Each row was made from one small tree. The marks that hang from a mark follow it in brackets, in alphabetical order. Every link used is in the known rows. Write each row's tree.
Known rows
P[V[G] Y[J]]: [-0.55  0.51 -0.70  0.81 -0.66  0.80 -1.91  2.26 -1.57  2.92  1.86 -6.65
 -1.61  0.88  2.69 -2.03 -0.37 -0.91  0.63 -4.24 -0.01  2.63  0.13]
G[V Y[W]]: [-1.21 -0.06 -1.36 -0.90 -0.62  0.18  0.16  0.82  1.50  1.92  1.37 -4.65
 -1.38 -2.98  1.04 -1.70 -2.39 -3.19 -0.76 -1.53 -3.11  0.69  0.01]
P[V Y]: [ 0.68  1.79 -3.12  0.91 -0.81  3.84 -0.47  2.06 -0.20  2.26  0.99 -6.18
 -2.03 -0.69  1.79 -3.33  2.62 -2.88 -1.36 -2.38 -0.96  2.98 -1.44]
Q[V]: [-0.07  1.94 -1.16 -1.52  0.33  0.25  0.97 -0.57  0.28  0.33  1.20 -0.80
 -0.74 -1.99 -1.53 -0.86  3.78 -1.05  0.16  3.74 -3.21  0.68 -0.27]
Z[G]: [-0.34  0.45 -2.75  0.50  1.57 -1.49  0.90 -0.70 -1.03  1.04  2.05  0.16
 -1.56 -0.72  0.57 -0.24  4.00 -2.77  0.83  3.34 -0.93  1.67 -1.25]
P[V[G[Y[J]]]]: [-2.11 -0.92 -0.74  0.14 -3.00 -0.79  0.81  1.34 -1.22  1.23  2.59 -5.90
 -0.98 -1.42  5.00 -1.21 -1.25 -1.55  0.97 -2.96 -1.05  3.06 -0.30]
J[Y[W]]: [-0.53 -1.06 -2.40 -1.93 -0.96 -2.54 -1.07 -0.62  0.86  2.16  0.01 -1.45
 -0.17 -2.22  1.89 -1.97  2.09 -2.20  0.35  0.49  0.38  1.11 -1.35]
G[Y[J]]: [-1.44  0.15 -2.34 -1.64 -2.46 -0.96  0.75 -2.03 -0.13 -1.36  0.87 -4.45
 -0.94 -1.81  2.70 -0.41 -1.33 -3.03 -0.66 -0.25 -3.12  1.39 -0.70]
V[G[Y]]: [-1.59 -0.78 -2.73 -0.14 -1.38 -1.40  2.37 -0.49 -1.87  1.61  2.77 -4.09
 -1.41 -1.91  1.85  0.14  1.00 -2.82  0.96  2.08 -0.76  2.85 -1.65]
P[V[G] Y[J W]]: [-1.62 -0.97  0.73  0.01 -1.36 -0.65 -3.72  3.10 -0.52  3.65  1.35 -6.92
 -1.50  0.91  2.94 -1.64 -2.17 -0.63 -0.04 -5.93  0.20  1.41  0.86]
V[G]: [-1.04  0.13 -2.65 -0.22  1.09 -0.68  0.46 -0.09 -1.45  2.36  2.50 -3.08
 -1.62 -1.42  0.96  0.20  2.50 -1.46  1.57  3.67  0.55  1.93 -1.21]
Q[V Y Z]: [-0.44  1.81  0.61 -1.92 -0.43 -0.30  1.98 -4.01  0.63  0.99 -0.28  1.49
  1.38 -2.10 -1.50  1.53  7.04  1.34  0.88  4.38 -3.26  0.55  1.07]
Z[G Q[V]]: [ 0.42  0.37 -0.51 -0.59  1.69 -1.68  1.86 -0.95  0.73 -0.63  0.90  3.96
  0.34  0.41 -3.64 -1.00  5.10 -2.96  0.70  3.00 -3.16  1.68 -1.31]
V[G[Y[J W]]]: [-3.11 -2.29  0.14 -1.92 -2.57 -4.31 -0.96 -0.25 -0.42  1.21  1.64 -4.98
 -0.86 -1.08  2.84  0.67 -3.41 -1.51  0.43 -1.97 -0.96  0.73  0.38]
Z[G[Y] Q]: [-0.30 -0.79 -3.16  0.31 -0.83 -1.73  3.07 -1.79  0.37 -1.17  1.18  1.23
 -0.23 -0.35 -0.23 -1.02  2.31 -5.65 -0.31  0.84 -2.22  3.46 -2.75]
Z[G[V Y]]: [-0.09  0.76 -1.53  1.08  0.72 -0.82  2.87 -0.03 -1.05  1.70  3.06 -1.10
 -1.83 -1.21  0.35 -1.23  0.32 -3.68  1.06  0.36 -3.25  2.48 -0.50]
G[V]: [ 0.46  2.28 -2.60 -0.20  2.56  2.45  0.22  0.09  0.54  2.08  1.74 -3.29
 -1.61 -2.10 -0.07 -1.82  0.58 -2.36  0.53  1.63 -2.19  1.21 -0.48]
Y[J]: [-0.79  0.97 -2.26 -1.78  0.14 -0.40 -1.29 -1.84  0.28 -0.39  0.71 -3.55
 -0.96 -1.57  1.77 -0.41  0.22 -1.68 -0.09  1.07 -1.75  0.70 -0.32]
Z[G[Y[W]] Q]: [-1.35 -2.34 -1.93 -0.57 -1.53 -3.32  0.97 -1.03  1.50 -0.67  0.66  0.88
 -0.21 -0.49  0.18 -0.94  0.86 -5.17 -0.86 -0.65 -1.95  2.31 -1.85]
Z[G[V] Q[Y[W]]]: [ 0.37 -0.94  0.60 -0.11  1.48 -1.74  0.87 -1.76  3.11  1.90 -0.21  2.49
  0.65  0.03 -1.67 -1.05  2.35 -2.48  0.72 -0.71 -0.22  1.91 -0.36]
J[Y]: [ 0.38  0.45 -3.60 -1.10 -0.12 -0.94  0.85 -1.46 -0.29  1.74  0.56 -1.24
 -0.25 -2.18  1.50 -1.96  3.68 -2.80  0.83  2.26 -0.05  2.67 -2.09]
G[V Y[J W]]: [-1.81 -0.12  0.15 -1.85 -1.16 -1.54 -1.21  0.16  1.50  0.71  0.96 -5.11
 -0.82 -1.98  1.94 -1.09 -5.29 -2.41 -0.47 -3.81 -3.76 -0.23  1.20]
Q[V Z]: [-0.62  2.32 -0.53 -1.89  1.35  0.41  0.43 -1.52 -0.21  0.66  0.80  0.77
  0.60 -1.86 -1.35  0.85  4.79  0.11  0.73  3.90 -4.72 -0.48  1.14]

Which tree is each row?
[-1.71 -0.71 -2.23  1.02 -2.49  0.87  2.40  2.11 -1.46  2.39  3.41 -5.54
 -1.33 -2.35  4.22 -1.95  1.28 -2.50  1.03 -0.58 -0.34  4.03 -1.40]
P[V[G[Y]]]
[-0.93 -0.06  2.49 -1.61 -1.28 -3.25  1.53 -2.87 -0.57  1.49  0.99 -0.67
  0.45 -0.40 -0.59  1.04  3.19  2.28  2.30  2.32 -0.70  1.42  1.00]
Q[V[G] Y[J]]
[-0.05  2.00 -0.73  0.61  4.47  0.02  0.10 -0.77 -0.97  2.42  2.32  1.50
 -0.48 -0.65 -0.43  0.65  2.71 -1.35  2.04  2.14 -3.55  0.16  1.12]
Q[Z[G[V]]]
[-1.87  0.58  1.73 -1.43 -0.84 -4.30  1.75 -2.62 -1.52 -1.05  1.70  2.51
  0.80  0.06 -0.06  1.90  2.06 -0.81  1.29  0.38 -6.55 -0.25  2.17]
Q[V Z[G[Y[J]]]]
[-0.88  0.16 -0.54 -0.74 -1.75  0.80 -3.94  2.27  1.24  1.79 -0.29 -6.99
 -1.31 -0.06  2.99 -2.67 -1.75 -1.59 -1.85 -6.09 -1.37  0.84  0.51]
P[V Y[J W]]
[-3.35 -2.39  0.59 -0.63 -3.56 -2.58 -1.03  2.29 -0.20  1.74  2.08 -6.32
 -0.87 -1.68  5.61 -1.24 -3.03 -1.16  0.66 -4.63 -0.90  1.53  0.61]
P[V[G[Y[J W]]]]
[-0.89  1.58  1.93 -2.86 -0.71 -1.86  0.60 -5.01  0.79 -0.08 -0.67  1.04
  1.73 -1.11 -0.75  1.89  4.25  2.29  0.97  2.25 -4.02 -0.50  2.33]
Q[V Y[J] Z]
[-0.67 -0.84  2.33 -3.37 -2.03 -2.76 -0.46 -3.49  4.22 -1.08 -2.36  1.06
  2.04 -0.38 -1.87 -0.57  1.66  0.02 -0.67 -0.76 -2.04  0.34  0.69]
Z[Q[V Y[J W]]]
[-2.85 -2.24 -1.31 -0.87 -2.20 -3.00  0.57  0.72 -0.72  2.31  2.31 -4.31
 -1.48 -2.05  2.10  0.36 -0.83 -2.49  0.29  0.30 -0.31  1.31 -0.49]
V[G[Y[W]]]
[-3.00 -1.12  1.75 -1.79 -1.48 -3.62  0.81 -0.08 -0.99  2.30  2.16 -0.74
  0.46 -1.59 -0.26  1.82  1.51 -0.09  1.34  1.02 -3.97 -0.58  1.90]
Q[V[G[Y[W]]] Z]
[-1.34 -0.77  0.97 -1.83 -1.82 -2.87  1.89 -1.59  0.30 -1.12  1.12 -0.64
  0.94  0.16 -1.43 -0.02 -0.63 -2.33  0.91 -0.54 -3.60  1.99 -0.38]
Z[Q[V[G[Y[J]]]]]
[-0.67  1.41 -1.11 -0.98 -0.68  0.31  0.52 -0.97  0.38  0.09  1.37 -4.68
 -1.13 -1.88  1.57 -1.33 -3.49 -2.63  0.08 -1.96 -4.29  1.43  0.44]
G[V Y[J]]
[ 0.90  0.82 -0.21 -1.73 -0.90  0.04  2.75 -3.78  2.64 -0.40 -1.11  1.70
  1.30 -1.15 -3.26 -1.02  6.34 -1.30 -0.37  3.16 -1.85  2.65 -1.43]
Z[Q[V Y]]
[-1.60 -1.16  2.43 -1.69 -1.44 -3.36  0.95 -1.27  0.53  3.42  0.85 -0.59
  0.18 -1.52 -1.15  0.64  4.08  1.77  1.50  2.52  0.60  0.80  0.67]
Q[V[G] Y[W]]
[-1.35 -0.44  2.92 -1.61 -0.19 -4.50  0.91 -2.90  0.62  1.88  0.10  4.56
  1.30 -0.63 -1.52  2.04  6.61  1.50  1.25  2.75 -2.74 -0.67  1.96]
Q[V Y[W] Z[G]]
[-0.14 -0.61  1.02 -2.62 -1.73 -1.52  1.07 -2.72  4.03 -0.03 -1.73  1.46
  1.56 -1.35 -2.88 -0.92  4.35 -0.88 -0.80  1.57 -1.37  1.27 -0.45]
Z[Q[V Y[W]]]
[-0.31  1.15  1.44 -2.48 -1.86 -1.41  1.25 -3.89  1.22 -0.30 -0.67 -0.85
  0.57 -1.21 -0.79  0.18  3.50  1.16  0.47  1.83 -2.37  0.90  0.69]
Q[V Y[J]]
[-3.08 -1.79  2.51 -2.40 -2.80 -4.89  0.03  0.13 -0.41  0.86  1.81 -2.93
 -0.28 -0.93  0.53  0.80 -2.21 -0.13  0.85 -1.53 -3.14 -0.33  1.67]
Q[V[G[Y[J W]]]]
[-2.01  0.41  0.28 -1.16 -0.68 -1.88  2.67 -1.19 -2.22  1.69  2.59 -0.28
  0.49 -1.52 -0.75  1.76  3.12 -0.30  1.95  2.73 -4.58  0.71  1.06]
Q[V[G[Y]] Z]
[ 0.23  0.56  1.19 -2.45 -1.37 -1.22  1.22 -4.56  2.95 -1.55 -1.70  1.20
  1.86 -0.34 -2.21 -0.34  3.35 -0.35 -0.29  0.98 -2.59  1.86 -0.23]
Z[Q[V Y[J]]]
[-0.75 -0.58 -0.43 -0.81 -1.36 -1.48  3.55 -0.61 -0.06  0.03  1.73 -0.15
  0.47 -0.66 -2.08 -0.50  1.81 -3.21  0.80  1.70 -2.87  2.72 -1.38]
Z[Q[V[G[Y]]]]
[-0.77  0.79  3.07 -1.56  0.11 -4.09  1.30 -4.78 -0.44  0.20  0.16  4.26
  1.54  0.47 -1.03  2.37  5.52  2.07  1.97  2.36 -3.69  0.08  2.24]
Q[V Y[J] Z[G]]
[-0.42  0.36 -2.02  0.18 -1.48  2.16 -2.53  3.17  1.12  2.93  0.40 -6.30
 -1.75 -0.93  2.25 -3.29  1.02 -2.22 -1.87 -4.25 -0.72  1.67 -0.74]
P[V Y[W]]
[-1.05  1.07 -0.61 -2.22 -0.67 -0.97 -0.19 -5.39  0.65  0.19 -1.02 -0.79
  1.11 -1.45  1.70  2.13  3.17  0.78  0.49  1.71 -1.87  0.40  1.06]
Q[Y[J] Z]
[-0.49 -1.24 -1.52 -1.98 -1.24 -0.79  0.22 -3.13  3.85  0.32 -1.91 -0.47
  0.76 -1.60 -0.16 -0.89  3.39 -2.24 -1.27  0.95  0.61  1.97 -1.64]
Z[Q[Y[W]]]
[-1.54  0.13 -2.32  0.12 -0.31 -2.13  2.40 -2.21 -1.71  0.41  1.86  0.84
 -0.28 -1.29  1.58  1.44  3.22 -3.07  0.82  2.10 -3.88  1.52 -0.12]
Q[Z[G[Y]]]
[ 0.38  1.52  0.17  0.41  2.74 -0.90  1.90 -3.28 -0.39  2.84  1.23  2.66
  0.32 -0.66 -0.48  1.23  5.11 -0.10  2.21  2.50 -2.15  1.29  1.16]
Q[Y Z[G[V]]]
[-2.58  0.17  1.87 -1.88 -1.26 -3.33  1.09 -2.02 -1.99  0.38  2.07 -0.92
  0.83 -0.62  0.33  2.39  0.24  0.23  1.97  0.54 -4.94 -0.08  2.20]
Q[V[G[Y[J]]] Z]
[ 0.00  0.65 -2.22  1.70 -0.09  2.26 -0.37  2.96 -1.70  4.15  2.37 -6.30
 -1.93  0.14  1.85 -2.31  2.27 -2.12  0.51 -2.12  0.63  3.52 -1.30]
P[V[G] Y]
[ 0.19 -0.02 -1.44 -1.93 -1.08 -0.48  0.45 -4.86  2.81 -1.47 -1.73 -0.72
  1.12 -0.54  0.04 -0.24  2.45 -1.98 -0.41  0.40 -0.50  2.57 -1.38]
Z[Q[Y[J]]]
[-1.40 -0.45  2.72 -3.12 -2.49 -3.33 -0.46 -2.73  2.43  0.38 -1.10 -0.90
  0.61 -1.42 -0.31  0.16  1.72  1.72 -0.09  0.09 -2.05 -0.48  1.53]
Q[V Y[J W]]
[ 0.82  0.05  0.92 -0.61 -0.21 -2.22  3.58 -3.60  1.51 -0.24 -0.27  4.95
  1.11  0.45 -3.51 -0.50  7.23 -1.45  0.78  3.32 -1.59  2.76 -1.30]
Z[G Q[V Y]]
[ 0.44  0.24 -1.94  0.85  1.07 -0.17  2.74 -0.86  0.83  0.02  1.83  0.86
 -0.39 -0.32 -1.30 -1.77  0.42 -5.51  0.40 -0.62 -3.37  3.14 -1.56]
Z[G[V Y] Q]
[-1.13 -0.80 -1.00  0.92 -0.77  0.55 -2.04  4.00 -0.62  4.77  1.88 -6.45
 -1.85 -0.09  2.13 -2.11  0.59 -1.48 -0.09 -4.13  0.87  2.04 -0.44]
P[V[G] Y[W]]
